Each row was made from one path, in order. Every step used is in the known rows, and no mark comes twice. Write each row's path.
(in the rows, 128 means zero)
Known rows
dalu-mesi-reti-nazu: [132 127 107 124 119 168 148 127 110 114 131 121 169 103 108 146 132 104
 135 136 106 125 122 123 155 119 128 129 107  92 163 121 132 114 115 135
 134 109 132 139 134]
fina-zezu-muzir-tumib-mesi-dalozaf: [121 146 161 119 126 139 160 110 105 109 126 102 149  97 143 142 135 147
 148 120 125 111 138 149 129 130 114 119 118 100 103 147 127 140 132 123
 128 144 138 145 143]
fina-nodo-mesi: [127 138 121 153 135  70 126 143 130 104 120 107  91 140 130 124 128 114
 110 133 139 145 129 108  91 133 110 139 130 133 137 117 150 121 122 140
 130 135 124  97 139]
fina-zezu-nazu-dalu-mesi: [116 140 101 106 131  73 112 122 189 129 139  94 138 108 119 148 115 133
  99 137 107 124 114 154 123 144 123 114 126 109 169 141 144 149 135 138
 123 118 111 119 135]
zezu-nazu: [122 126 129 113 131 114 125 140 192 108 127  92 118 133 116 132 124 131
 123 132 113 133 105 125 134 140 124 112 133 123 101 148 140 139 127 127
 134 124 117 133 134]
tumib-mesi-dalozaf: [122 121 175 132 118 163 151 114 136 119 127 114 142 109 151 126 142 110
 133 122 124 114 130 128 133 117 107 134 118  94 142 127 115 134 135 135
 125 137 137 137 134]
fina-nodo: [119 135 117 139 129 150 123 144 150 102 128 113  89 129 132 128 129 134
 106 140 141 139 148 122  99 127 105 140 125 112  81 113 134 114 139 139
 123 136 133 115 129]
fina-zezu-nazu-dalu-mesi-dalozaf: [104 127 127 133 102 123 130 107 204 129 135  96 138 100 128 151 128 127
 110 134 121 117 124 155 135 132 101 123 121  81 145 144 130 141 142 127
 108 137 114 116 131]
nazu-dalu-mesi-dalozaf: [108 121 132 140 103 121 119 107 167 132 135 123 138  96 124 136 134 123
 103 136 137 118 135 149 128 120  94 139 121  89 164 119 121 127 144 129
 113 141 118 105 129]
dalozaf-mesi-zezu-fina-reti-nazu: [130 106 131 147 138  90 143 112  76 178 129 131 145 132 119 133 128 120
 149 144 127 126 134 152 163 130 168 128 129 126  71 113 129 105 112 123
 122 127 130 174 115]
tumib-mesi-zezu-nazu-dalu: [117 140 115 107 176  40 123 152 175 138 135  85 130 128 120 131 125 145
 104 137 107 121  92 151 156 143 130 129 134 136  76 135 127 161 134 151
 134 130 115 125 145]
zezu-fina-reti-muzir-tumib-nazu: [143 134 115 113 176 109 100  99  80 158 123 118 120 127 125 128 117 125
 142 149 154 132 148 155 119 127 118 110 147 139 130 120 153 119 124 111
 120 168 126 148 112]
zezu-fina-reti-mesi-nodo: [152 116 102 124 157 112 135 119  96 188 126 114  98 147 143 122 149  96
 103 133 139 137 150 105 124 131 111 132 139  65 135 109 140 105 143 129
 131 119 138 122 135]
reti-mesi-dalu: [138 123 120 143 141 108 127 132 112 104 132 121  93 121 160 120 133 136
 119 125 138 130 100 105 161 137 106 130 122 159 141 129 141 132 138 142
 144 125 140 116 113]
tumib-nazu-dalu: [120 140  81 121 186  84 103 130 167 149 132  87 126 140 108 121 125 131
 102 138 129 119 129 143 128 137 124 135 144 140 132 120 135 139 137 146
 117 137 103 113 143]
fina-zezu-muzir: [120 145  96 117 123  75 143 121 126 145 129  90 147 135 116 162 119 174
 139 122 109 122 134 157 124 144 154  99 131 147  79 165 143 139 134 117
 124 103 123 140 142]
zezu-nazu-dalu-mesi: [119 134 111 105 131  66  99 129 188 124 139 103 135 106 113 134 117 126
  91 140 114 128 117 147 119 138 114 123 127 112 173 122 141 140 138 142
 131 119 109 111 130]
nazu-dalu: [117 139  87 121 166  73 116 127 149 141 134 108 139 135 115 126 127 140
 100 131 127 123 120 139 134 137 125 135 129 134 111 119 125 130 138 140
 121 129 113 119 139]
fina-reti-mesi-zezu-muzir-tumib: [137 152 118 122 152  53 115 138  65 133 133 125 111 100 129 135 122 196
 135 140 150 129 135 166 129 135 118 123 139 156  33 143 143 140 132 117
 150 172 134 127 121]
zezu-muzir-tumib-mesi: [140 156 158  89 165  90 136 133  66  95 129 109 149 100 132 124 124 149
 139 124 119 119 134 143 112 134 133 116 121 137 125 128 137 142 126 141
 156 129 140 149 143]
tumib-mesi: [140 134 160 103 148 122 143 129 104 117 130 116 147 119 149 119 131 109
 129 123 111 119 120 123 124 126 133 128 119 123 161 121 127 146 126 149
 142 117 141 149 138]
muzir-tumib-mesi-reti: [141 149 162 104 162 166 157 126  82  89 126 128 156 101 130 123 144 105
 139 131 114 120 118 119 131 112 114 136 115 107 124 117 130 144 120 140
 146 129 146 139 138]
zezu-muzir-dalu-mesi: [145 127 103 116 120  49  90 137 171 153 137 120 147  98  95 131 120 144
 108 137 113 129 151 138 113 133 129 110 127 129 159 144 139 160 142 130
 131 119 122 108 136]
fina-reti: [136 126 104 123 132 103 124 107 115 170 131 127 128 145 140 124 122 122
 120 136 120 129 122 145 118 118 120 120 138 152 112 141 136 126 135 106
 109 139 125 148 100]
dalu-mesi-zezu-fina: [116 103 172 147 113  85 113 122  89 177 129 162 114 110 129 147 130 119
 141 146 150 133 145 151 142 122 167 138 128 106 138 104 124 133 123 146
 135 122 143 121 126]
nodo-mesi: [134 130 130 147 132  49 131 129 114 121 121 120 123 140 126 126 127 108
 128 122 129 136 114 113 116 134 126 131 131 142 170 128 145 130 113 129
 133 127 120 107 139]
dalu-mesi: [132 126 140 121 100 120 110 121 127 126 136 142 135  96 131 133 120 115
 115 136 125 128 136 141 111 123 117 126 121 111 202 117 136 131 131 134
 132 121 128 116 120]
reti-muzir: [144 126 110 114 132  99 121 111 107 150 126 134 152 130 128 139 120 132
 122 129 134 137 115 140 148 128 114 110 131 146 121 124 132 112 133 103
 122 145 134 144 113]
fina-zezu-muzir-dalu-mesi-dalozaf: [126 123 119 141  89 108 121 111 191 152 133 110 148  96 113 148 130 144
 123 131 120 119 150 146 130 130 111 114 123  91 138 162 128 154 145 115
 107 136 123 112 138]
muzir-tumib-nazu-dalu: [124 155  85 114 200  86  99 130 136 126 131  96 122 122 107 120 122 145
 111 142 140 120 136 150 121 140 115 133 142 134 125 119 138 136 130 141
 125 154 106 113 143]
zezu-muzir-dalu-mesi-gutar: [144 128  95 115 100  49 100 154 166 145 132 119 145 107 111 140 112 163
 115 134 125 121 161 137  85 139 138 117 135 151 190 115 149 141 133 123
 128 126 120 115 124]
muzir-tumib-mesi-zezu-fina: [123 119 190 133 154  86 132 124  47 157 126 150 119 112 138 135 135 122
 158 140 147 127 140 146 145 127 168 137 127 113 101 105 121 138 115 152
 147 131 153 143 139]
reti-nazu: [128 128  99 129 131 145 143 135 105 122 128 112 151 124 117 137 124 129
 142 126 118 126 123 125 157 137 140 121 115 115 135 131 126 106 114 133
 131 119 127 155 137]
fina-nodo-mesi-dalu: [135 127 128 159 140  62 130 133 115 100 122 118  82 138 150 124 124 115
 111 130 128 140  99 105 124 139 108 132 122 178 150 120 151 117 128 138
 126 108 130  95 112]
muzir-tumib-nazu-dalu-mesi: [129 147 110 111 157  90  89 121 134 125 138 116 128  93 115 124 115 127
 102 147 135 121 144 156 107 133 107 130 132 117 200 110 146 138 133 146
 131 143 110 103 131]
fina-zezu: [122 140 112 129 125 143 150 118 130 142 129 111 137 134 143 154 123 137
 146 121 113 122 125 140 138 142 144 112 127 124 118 159 134 140 122 120
 112 123 132 142 133]
dalozaf-mesi-zezu-nazu-dalu: [117 133 127 126 165  34 117 144 201 137 134  97 126 125 107 125 126 150
  98 143 118 122 103 157 160 147 133 136 140 138  37 123 129 149 130 140
 130 140 106 121 134]
fina-reti-nazu-dalu-mesi-dalozaf: [115 119 108 135 106 118 122  97 148 147 136 112 150 102 127 140 128 120
 106 139 125 117 132 158 138 120  96 132 120  94 160 126 125 116 141 122
 105 144 115 130 118]
tumib-nazu: [133 130 115 126 152 141 113 132 149 136 125 104 115 132 123 125 125 121
 130 136 130 124 142 133 118 128 122 126 143 131 152 129 139 140 126 137
 123 135 114 123 133]

Write each row's path
[126 156 124 113 150  34 105 135  79 125 136 130 132  83 109 142 115 189
 122 143 141 124 137 181 121 140 127 125 130 149  73 127 137 139 132 127
 147 151 123 109 132] : nazu-dalu-mesi-zezu-muzir-tumib
[126 135 108 116 132  83 102 120 148 132 139 125 140 103 119 133 120 126
  93 138 124 124 131 149 117 130 119 133 122 115 193 111 134 132 139 143
 126 122 117 108 129] : nazu-dalu-mesi
[123 128 117 134 126  69 114 144 113 161 140 139 140  92 128 144 118 146
 117 144 123 124 116 171 164 133 135 142 124 129 127 124 120 141 125 144
 132 136 126 113 128] : reti-nazu-dalu-mesi-zezu
[157 120 162 127 147 117 147 127 122 148 122 132 127 129 119 107 144  90
  98 129 116 124 155 120 125 140 122 139 132  80 117  88 132 100 131 125
 131 105 124 118 133] : dalozaf-mesi-nodo
[146 128 116 110 119 122 127 103 106 142 128 143 169 109 118 148 129 108
 115 138 123 136 112 140 146 109 100 117 123 122 152 110 139 119 135 105
 120 132 139 130 109] : dalu-mesi-reti-muzir
[143 149 126 110 152 110 114 114  62 113 125 146 140 106 131 130 118 147
 138 134 150 135 125 147 137 133 106 113 126 142 109 120 139 111 123 100
 135 171 138 141 115] : reti-muzir-tumib
[151 129  72 133 160   4  96 153 166 189 136 102 127 127  99 124 130 180
 115 139 123 131 135 141 146 136 131 117 143 160  32 172 136 179 145 118
 128 157 127 119 136] : fina-reti-mesi-zezu-muzir-dalu
[128 133  77 113 133  80 111 113 128 151 141 112 157 107 118 136 114 122
  99 142 114 124 123 155 130 131 122 126 119 119 184 120 137 120 133 135
 121 122 114 133 122] : fina-reti-nazu-dalu-mesi
[112 136  99 118 165  43 113 148 186 144 135  93 124 132 111 136 123 157
 104 141 117 127  95 154 158 145 128 130 140 134  59 139 129 151 134 140
 127 137 107 115 139] : mesi-zezu-nazu-dalu
[121 142  68 130 175  66 141 129 123 127 129  88 164 137  94 135 134 118
 113 131 110 125 102 121 159 135 131 138 118 118 128 119 133 116 119 144
 126 113 111 125 155] : nodo-mesi-reti-nazu-dalu
[121 124 121 152 114  52 126 149 118 119 115 114  96 149 131 143 123 132
 123 133 158 137 155 108  68 138 141 138 135 142 172  82 155 101 115 139
 127 130 125 111 131] : zezu-fina-nodo-mesi-gutar
[152 123 132 110 120 133 125 126 109 162 128 133 124 110 134 129 134  87
  96 130 111 129 148 124 107 132 108 129 126  62 210 105 136 105 139 129
 130  97 129  98 132] : dalu-mesi-nodo
[116 119 141 154 109 165 137 123 161 110 130 112 109 109 145 127 150 135
 125 126 158 125 138 115 144 122  86 143 126  84 107 135 121 132 140 130
 129 169 134 119 133] : reti-mesi-dalozaf
[163 126 101 105 134  71 110 138 141 181 130 115 137 113 104 125 133 109
  89 132 102 130 161 123 110 140 113 116 128  76 179 125 139 127 148 124
 129  96 123  91 146] : zezu-muzir-dalu-mesi-nodo
[133 129 139 123 110 153 135 119 132 119 131 142 150 101 116 140 138 100
 117 138 115 128 125 126 127 106 111 137 119  97 169 117 136 135 130 133
 130 113 132 110 124] : dalu-mesi-reti
[132 154  81 107 204  90 106 120 127 134 129 100 145 123 100 126 127 134
 108 146 136 123 123 150 139 131 101 130 138 136 108 113 141 132 133 128
 118 158 112 117 136] : mesi-reti-muzir-tumib-nazu-dalu
[102 120 132 150 136  85 106 136 135 149 132 129  84 119 122 140 130 131
 103 156 156 141 156 146 114 126 135 149 128 100  80  88 131 118 138 159
 124 134 136 103 132] : nazu-dalu-mesi-zezu-fina-nodo
[128 154 126 111 149  84 119 131  80  97 127 123 129 103 108 132 120 174
 136 132 140 127 144 150 109 138 126 114 128 142  78 132 141 123 128 116
 147 141 128 126 136] : zezu-muzir-tumib
[147 131 110 126 141  75 138 109  99 143 119 130 161 138 117 144 132 104
 124 130 124 141  97 123 148 117 106 119 129 142 137 119 145 122 123 103
 121 136 134 124 122] : nodo-mesi-reti-muzir
[154 150 159  86 168 117 134 119  53 104 126 130 156 101 154 121 121 126
 139 127 127 125 119 137 131 130 114 117 119 134 146 115 135 132 123 129
 147 152 149 159 127] : reti-muzir-tumib-mesi
[146 148 125 111 153 131 129 109  66 110 124 148 151 103 119 134 128 137
 135 138 141 135 120 139 143 121  99 118 124 128  95 118 139 114 123 102
 133 167 141 137 118] : mesi-reti-muzir-tumib
[159 132 148  95 159 131 152 133  89 153 123 113 134 130 145 116 142  84
 109 120 100 123 136 110 122 135 118 129 124  76 178 108 128 118 134 142
 137  94 138 126 146] : tumib-mesi-nodo
[149 145 125 107 162 142 105 117 101 121 126 125 136  95 117 132 121 120
 131 149 138 128 139 149 124 121  94 119 138 124 166 120 152 131 124 119
 129 163 124 121 119] : dalu-mesi-reti-muzir-tumib-nazu
[118 141  67 122 173 101 140 128 131 130 132  93 169 133  95 135 135 126
 113 136 110 120 109 130 166 132 130 136 117 113 105 118 124 117 127 141
 123 116 116 134 149] : mesi-reti-nazu-dalu
[126 101 154 149 126  63 101 125 118 190 131 159 118 111 115 139 133 120
 139 148 144 133 152 145 144 125 166 133 130 101 131 117 124 149 125 144
 131 128 141 117 134] : muzir-dalu-mesi-zezu-fina
[131 145  97 109 130  84  97 143 127 118 133 119 128  98 124 136 109 155
 111 141 144 115 159 152  79 139 120 133 138 142 220  90 152 122 124 137
 129 147 111 115 122] : muzir-tumib-nazu-dalu-mesi-gutar
[123 133  89 116 133  91 111 124 133 129 140 115 156 100 112 137 117 123
 103 137 118 123 129 146 135 136 127 127 115 109 194 111 133 118 130 144
 130 117 116 125 134] : reti-nazu-dalu-mesi
[142 122 134 151 138  48 132 124  96 115 122 126 106 136 147 126 123 112
 125 121 119 133  86 113 145 139 120 125 123 187 181 131 148 125 121 133
 130 102 125 101 115] : nodo-mesi-dalu
[106 116 144 159 132 116 121 139 123 142 125 133  76 132 128 140 135 131
 122 151 158 143 157 136 118 125 140 147 130 100  48 100 127 115 133 151
 125 136 145 115 130] : mesi-zezu-fina-nodo
[140 154 154  97 162 130 157 128  79  95 126 113 161 103 116 131 141 125
 137 130 111 119 120 129 123 115 121 129 118 114 105 124 136 145 126 138
 148 115 142 138 143] : zezu-muzir-tumib-mesi-reti
[117 116 161 145  77 161 127 108 154 126 131 138 131  90 135 139 133 117
 118 132 138 122 143 142 124 116  95 134 120  81 169 125 122 127 138 123
 115 143 127 109 120] : dalu-mesi-dalozaf
[144 128 116 125 128 132 120 130 169 137 133 139 155 101 100 126 140 100
 114 141 110 127 130 115 135 111 111 133 119  98 153 133 134 157 133 130
 125 121 130 102 132] : muzir-dalu-mesi-reti
[144 127 157 118 150 109 142 122  86 110 129 123 126 121 164 119 124 113
 130 121 105 119  91 120 152 133 126 123 116 168 170 123 134 137 132 149
 139  92 142 136 115] : tumib-mesi-dalu
[115 133 137 136 127 133 108 110 158 117 133 116 128  84 122 131 130 126
 110 142 146 116 148 156 118 123  84 139 127  87 167 121 129 131 139 131
 116 163 113 103 128] : muzir-tumib-nazu-dalu-mesi-dalozaf
[136 147 134 119 155  87  97 142 100 126 130 115 113  88 113 134 114 163
 134 146 141 122 153 171 111 133 121 120 145 142 123 133 149 147 126 133
 140 152 118 109 131] : dalu-mesi-zezu-muzir-tumib-nazu
[132 137 170 107 151  97 133 158 137 107 128 111 116 105 141 131 121 149
 140 136 115 126  97 148 151 140 126 121 133 131  74 145 133 162 118 139
 153 147 133 138 133] : muzir-tumib-mesi-zezu-nazu
[126 117 139 167 142  55 128 123  98 114 120 123  79 143 145 129 127 106
 118 132 138 143 109 103 126 137 124 131 122 165 154 111 152 110 126 146
 127  97 134 100 119] : zezu-fina-nodo-mesi-dalu
[124 121 153 122 112  87 114 151 178 135 134 118 113 101 127 144 118 141
 122 143 116 133 103 153 146 135 123 121 135 121 106 147 136 157 126 132
 138 135 123 116 122] : dalu-mesi-zezu-nazu
[110 137  87 108 169  62 113 137 202 127 134  79 130 141 105 128 124 142
  99 135 115 127 102 137 139 146 123 122 134 127  95 135 135 138 137 138
 126 125 105 124 142] : zezu-nazu-dalu
[111 107 136 143 133  65 117 124  89 181 133 140 132 112 116 150 128 125
 136 147 140 130 139 156 160 131 172 137 123 102 136 103 122 121 121 153
 134 115 134 130 138] : reti-nazu-dalu-mesi-zezu-fina
